Known rows, with every way that one mark hangs from another
{k178 {k660 {k715 k442}}}: [-1.71, -1.89, -1.31, -0.15, -0.52, -0.07, -0.94, +0.65, +0.83, +1.09, -1.13, +0.24, +1.35, -1.32, +0.46, +0.63, -1.04, -0.66, -3.61, +1.11]
{k400 {k442 k415 k954 k976}}: [-0.90, -1.08, -1.56, -0.94, -1.54, +1.59, +0.41, -2.35, +5.40, +0.86, +0.11, +1.63, +1.17, -1.37, +4.22, -0.84, -0.03, +1.28, -3.29, -0.84]
{k442 k400}: [+1.12, -0.71, -0.61, -0.08, +0.13, -0.02, -0.71, -0.36, -1.63, +0.73, -0.49, +0.81, +0.38, +0.42, +3.26, -0.95, -0.32, -1.17, -0.25, +0.35]
{k442 k400 k415 {k715 k660}}: [-2.47, +0.84, -3.00, +0.81, -3.22, +0.50, -0.05, -0.56, -0.73, +3.13, +0.98, +3.90, +3.91, -0.98, +1.79, -3.89, +0.90, -2.30, -1.11, +1.93]
{k442 k415}: [-1.00, +0.83, +0.33, -0.63, -1.45, +1.21, +0.32, -0.40, +0.31, +0.56, +0.63, +0.96, +1.85, +0.01, -0.25, -2.08, -0.12, -0.10, -0.65, +0.06]
{k715 {k442 k954 k976} k660}: [-3.55, -1.85, -5.03, +0.48, +0.20, -0.44, +2.53, +2.20, +2.45, +1.96, +0.61, +3.02, -2.12, -2.77, +3.92, +0.51, +0.66, +1.31, -3.55, +2.69]
{k954 {k442 k400 k415 k715 k976}}: [+1.24, +0.95, -4.32, -0.43, -3.63, -0.87, -3.54, -2.46, +0.01, +1.43, +0.71, +2.60, +6.55, -0.21, +3.71, -3.29, +1.10, +0.72, -3.72, +0.79]
{k178 k660}: [-0.44, -1.26, +1.01, -0.89, -0.45, +0.56, -1.36, -0.76, -0.78, +0.66, +0.22, -2.07, +0.55, -0.90, +0.47, +0.02, -0.40, +0.11, -0.58, -1.72]
{k442 k400 k415 k715 k954 k976}: [+0.86, -1.45, -4.20, -0.89, -3.25, +1.21, -1.93, -2.31, +2.36, +2.97, +1.55, +3.54, +3.17, -0.32, +5.68, -3.49, +0.78, +0.22, -3.34, +1.31]
{k442 k400 k976}: [+1.59, -0.71, -1.78, -0.25, -0.94, -0.88, -1.69, -1.54, -0.10, +1.13, -0.29, +2.09, +0.08, +0.34, +5.64, -1.62, +0.52, -0.61, -1.49, +0.53]
{k715 k660}: [-2.36, +0.32, -1.66, +0.91, -0.04, -0.46, +1.86, +1.39, -0.26, +1.12, +0.10, +1.05, -0.18, -0.92, -0.22, -0.06, +0.26, +0.05, +0.53, +0.96]
{k415 {k442 k954}}: [-0.87, -2.20, -2.72, -0.81, +2.14, +1.14, +2.26, +1.79, +3.18, -0.22, -0.69, +0.57, +0.34, -1.72, +1.38, +2.62, -1.66, +0.00, -1.15, +1.02]
{k400 {k442 k954 k976}}: [-0.02, -1.85, -1.92, -0.45, +0.17, +0.67, +0.30, -2.19, +4.86, +0.39, -0.79, +0.43, -0.60, -1.58, +4.26, +1.57, -0.04, +1.10, -2.55, -0.91]
{k660 {k715 {k442 k415}}}: [-2.33, +0.51, -2.03, +0.37, -1.51, +0.54, +0.74, +1.21, +1.72, +1.01, -0.38, +3.17, +2.72, -0.15, -0.11, -1.52, -1.07, -0.88, -3.61, +2.67]
{k660 {k715 k442}}: [-0.93, -0.15, -2.33, +0.91, -0.24, -0.77, +0.64, +1.73, +1.26, +0.59, -1.16, +2.33, +0.88, -0.02, +0.10, +0.85, -0.53, -0.90, -3.10, +2.70]
{k400 {k442 k976}}: [-0.19, -0.11, -0.45, -0.18, -0.81, -0.66, -0.52, -2.81, +3.32, -0.20, -1.11, +1.02, +0.43, -1.14, +3.18, +0.51, +0.46, +0.04, -2.18, -0.94]
{k400 k442}: [-0.56, +0.22, +1.05, +0.24, +0.17, +0.07, +0.32, -1.73, +2.04, -0.50, -1.39, +0.03, +0.29, -0.76, +0.67, +1.19, -0.37, -0.76, -0.95, -1.10]
{k415 {k442 {k715 k660} k954 k976}}: [-2.69, -2.05, -7.12, +0.53, -0.66, -0.17, +1.84, +1.11, +5.09, +1.88, +0.67, +3.86, +2.09, -3.46, +2.73, +0.97, +0.19, +0.02, -2.85, +2.41]

Rows
[-0.43, -1.90, -3.57, -1.14, -1.14, +0.91, +0.27, +0.22, +1.45, +2.11, +0.95, +3.76, -0.25, -1.33, +6.73, -2.83, -0.11, +0.16, -4.90, +2.30]
{k715 {k442 k400 k415 k954 k976}}
[+2.30, +0.01, -4.72, +0.23, -2.18, -1.84, -3.83, -2.15, -0.28, +0.86, +0.19, +1.83, +4.88, -0.01, +3.91, -1.34, +1.21, +0.60, -3.10, +0.66]
{k954 {k442 k400 k715 k976}}
[+0.28, -1.35, -1.41, -1.05, -0.38, +2.29, +0.08, -0.31, +0.34, +1.89, +0.72, +1.17, +1.30, -0.29, +3.93, -2.69, -0.68, -0.08, -1.19, +0.56]
{k442 k400 k415 k954}
[-2.25, -0.49, -4.78, +0.94, -0.48, -0.64, +0.96, +0.95, +0.49, +1.65, -0.62, +4.22, +3.33, -2.03, +2.03, -0.28, -0.34, -3.43, -1.41, +2.69]
{k415 {k442 k400 {k715 k660}}}
[-1.03, -0.32, -1.95, -0.68, -2.15, -0.40, -0.40, -0.47, -0.10, +1.51, +0.30, +4.46, +0.76, -0.72, +5.74, -3.30, +0.00, -1.12, -4.40, +2.09]
{k715 {k442 k400 k415 k976}}
[-1.68, +1.32, +0.13, +0.16, -3.07, +0.89, -0.86, -3.35, +3.22, +0.75, +0.05, +1.76, +4.23, -0.95, -0.43, -1.87, +0.35, -1.64, -2.29, -0.41]
{k400 {k442 k415 k715}}
[-1.16, -1.55, -4.79, +0.93, -0.73, +0.68, +0.66, +0.49, +0.48, +3.15, +1.02, +2.44, +1.09, -1.36, +3.09, -1.10, +0.66, -0.64, -1.01, +1.97]
{k442 k400 {k715 k660} k954}
[-2.05, -0.90, -4.44, +0.39, -2.25, +1.83, +0.45, +0.13, +0.58, +3.71, +1.51, +3.36, +2.89, -1.28, +2.84, -3.35, +0.44, -0.88, -1.35, +2.17]
{k442 k400 k415 {k715 k660} k954}
[+1.38, -1.80, -3.38, +0.08, -0.69, +1.11, -1.36, -0.72, +0.49, +1.93, +0.68, +1.29, +1.26, -0.16, +3.13, -0.96, +0.35, -0.48, -1.44, +1.06]
{k442 k400 k715 k954}
[+0.60, -2.86, -5.79, +0.29, +0.02, -0.16, -0.34, +0.86, +2.67, +2.22, -0.84, +3.90, -0.01, -0.53, +6.70, -0.19, -0.48, +0.09, -5.04, +3.28]
{k660 {k715 {k442 k400 k954 k976}}}
[-2.38, -2.61, -2.57, -0.86, -1.11, +2.23, +0.01, +0.97, +2.52, +2.34, -0.13, +0.56, +2.31, -1.68, +1.65, -0.61, -1.34, +0.44, -4.50, +1.26]
{k178 {k660 {k715 {k442 k415 k954}}}}
[-3.05, -0.46, -2.57, +1.06, +0.22, -1.01, +2.04, +2.18, -2.03, +1.63, -0.33, +3.32, -1.00, -1.72, +3.02, -0.44, +0.05, -2.16, -2.12, +2.93]
{k715 {k442 k400} k660}
[-1.66, -3.23, -3.00, -0.20, +0.33, +1.29, -0.18, +1.37, +2.26, +1.69, -0.56, -0.47, +0.26, -1.82, +1.49, +1.65, -1.26, +0.84, -4.14, +1.09]
{k178 {k660 {k715 {k442 k954}}}}
[-0.82, -0.56, -2.77, -0.50, -3.21, +1.31, -0.99, -3.63, +5.86, +1.63, +0.69, +2.42, +3.33, -1.73, +3.36, -1.26, +0.85, +0.58, -3.98, -0.27]
{k400 {k442 k415 k715 k954 k976}}
[-0.48, -2.33, -5.37, +0.53, +0.00, -0.19, +0.32, +1.20, +4.37, +1.43, -0.46, +2.81, -0.19, -0.79, +3.54, +1.02, -0.44, +1.23, -4.52, +2.82]
{k660 {k715 {k442 k954 k976}}}
[-1.90, -1.29, -3.48, -0.02, -0.51, +1.67, +1.41, +1.99, +3.29, +1.73, -0.06, +2.65, +1.84, -0.70, +1.06, -0.67, -1.04, +0.33, -4.22, +2.89]
{k660 {k715 {k442 k415 k954}}}
[+0.58, +1.26, -3.04, +0.15, -2.76, +0.21, -2.72, -1.46, -1.29, +1.10, +0.48, +1.28, +6.61, -0.07, +1.41, -3.13, +0.29, -0.03, -2.20, +0.68]
{k954 {k442 k400 k415 k715}}
[-1.56, -1.41, -4.76, -0.14, -1.47, +0.99, +0.72, +0.93, +4.58, +1.95, +0.18, +3.68, +1.71, -0.90, +3.67, -1.21, -0.33, +0.95, -5.38, +2.92]
{k660 {k715 {k442 k415 k954 k976}}}
[-0.98, -1.74, -3.93, -0.10, -0.54, +1.78, +0.64, +1.48, +1.52, +2.40, -0.23, +3.48, +2.01, -0.32, +4.33, -1.76, -1.21, -0.82, -4.49, +3.46]
{k660 {k715 {k442 k400 k415 k954}}}
[-2.97, -0.38, -5.83, +0.89, -1.44, -1.54, +0.93, +0.33, +3.48, +1.29, +0.02, +4.40, +3.03, -2.71, +1.57, +0.66, +0.34, -1.38, -2.19, +2.21]
{k415 {k442 {k715 k660} k976}}
[-1.21, -0.07, -2.43, +0.13, -1.51, +0.42, +0.17, +0.75, +0.15, +1.77, -0.89, +4.13, +2.82, +0.29, +2.80, -2.29, -1.06, -2.15, -4.01, +3.25]
{k660 {k715 {k442 k400 k415}}}
[-3.39, -0.22, -3.60, +0.78, -0.85, -1.88, +1.85, +1.65, +0.98, +1.28, +0.42, +3.47, -1.19, -2.15, +2.39, -0.23, +0.84, +0.02, -2.87, +2.52]
{k715 {k442 k976} k660}
[+2.20, +0.24, -3.36, -0.22, -0.33, -1.71, -2.63, -1.23, -0.88, +0.22, -0.60, +0.78, +2.74, +0.16, +4.96, -0.52, +0.43, +1.53, -2.30, +0.10]
{k954 {k442 k400 k976}}
[+0.55, -1.61, -3.14, -0.79, +0.41, -0.57, -0.15, -0.27, +1.36, +0.21, -1.07, +3.21, +1.33, -1.14, +5.75, +0.39, -0.98, -1.82, -2.28, +1.36]
{k415 {k442 k400 k976}}
[-1.52, -0.81, -0.02, -0.81, -0.45, +2.37, +1.24, -1.50, +3.80, +0.71, -0.22, +0.26, +1.37, -1.27, +1.75, -0.35, -0.61, +0.69, -1.85, -0.93]
{k400 {k442 k415 k954}}
[+0.02, +1.51, -3.88, -0.32, -3.60, -0.92, -2.90, -1.96, +1.69, +0.69, +1.28, +1.76, +6.60, -0.66, +0.96, -2.29, +1.05, +2.03, -3.35, +0.28]
{k954 {k442 k415 k715 k976}}
[-4.89, -0.79, -3.33, +0.15, -0.39, +1.38, +3.56, +3.02, +1.38, +2.12, +1.06, +2.68, -0.32, -2.38, +0.95, -1.11, -0.24, +0.40, -2.82, +2.82]
{k715 {k442 k415 k954} k660}
[+1.83, -2.71, -3.41, -0.75, -0.05, +0.48, -0.86, -0.66, +1.30, +1.62, +0.28, +1.53, -0.67, -0.33, +6.70, -0.74, +0.19, +1.03, -1.99, +0.74]
{k442 k400 k954 k976}
[-1.64, +1.54, -4.58, +0.82, -2.63, -0.18, -1.15, -0.37, -1.76, +2.16, +0.55, +2.41, +6.51, -0.94, +1.08, -2.87, +0.69, -0.29, -2.10, +1.63]
{k954 {k442 k400 k415 {k715 k660}}}
[-1.66, -1.59, -1.51, -0.79, -2.02, +1.18, -1.46, -0.07, -0.53, +2.34, -0.74, +1.89, +3.19, -0.92, +3.43, -2.39, -1.41, -1.90, -4.35, +1.51]
{k178 {k660 {k715 {k442 k400 k415}}}}
[-3.47, +1.53, -2.15, +0.83, -3.35, +0.44, +0.67, -0.05, +0.80, +2.41, +1.43, +2.93, +3.73, -1.31, -1.33, -2.88, +0.82, -0.93, -0.86, +1.54]
{k442 k415 {k715 k660}}
[-0.83, -0.70, -2.49, -0.37, -2.30, +2.04, -0.38, -0.69, +2.34, +1.76, +1.73, +1.46, +3.07, -0.86, +0.01, -2.44, +0.11, +0.49, -1.82, +0.74]
{k442 k415 k715 k954}
[-1.64, -1.49, -5.87, +0.77, -1.79, -0.23, +0.25, -0.19, +3.30, +2.72, +1.53, +2.58, +0.81, -1.84, +2.51, -0.52, +1.39, +1.35, -2.03, +1.75]
{k442 {k715 k660} k954 k976}
[-0.06, -1.12, -2.25, -0.24, -0.71, -1.39, -0.71, -0.02, -0.34, +0.93, -0.21, +3.39, -0.89, -0.78, +5.74, -1.25, +0.18, -1.30, -3.85, +1.96]
{k715 {k442 k400 k976}}
[-3.74, -0.05, -2.97, +0.84, -2.22, +1.69, +1.75, -1.48, +4.18, +2.34, +0.54, +2.30, +3.16, -2.61, +0.51, -0.83, +0.54, -0.25, -2.17, +0.55]
{k400 {k442 k415 {k715 k660} k954}}
[+0.02, +1.33, -2.72, -0.62, -2.04, -0.59, -1.77, -0.96, +1.04, +0.05, +0.51, +0.80, +4.69, -0.41, +1.74, -1.17, +0.31, +2.34, -2.65, -0.18]
{k954 {k442 k415 k976}}
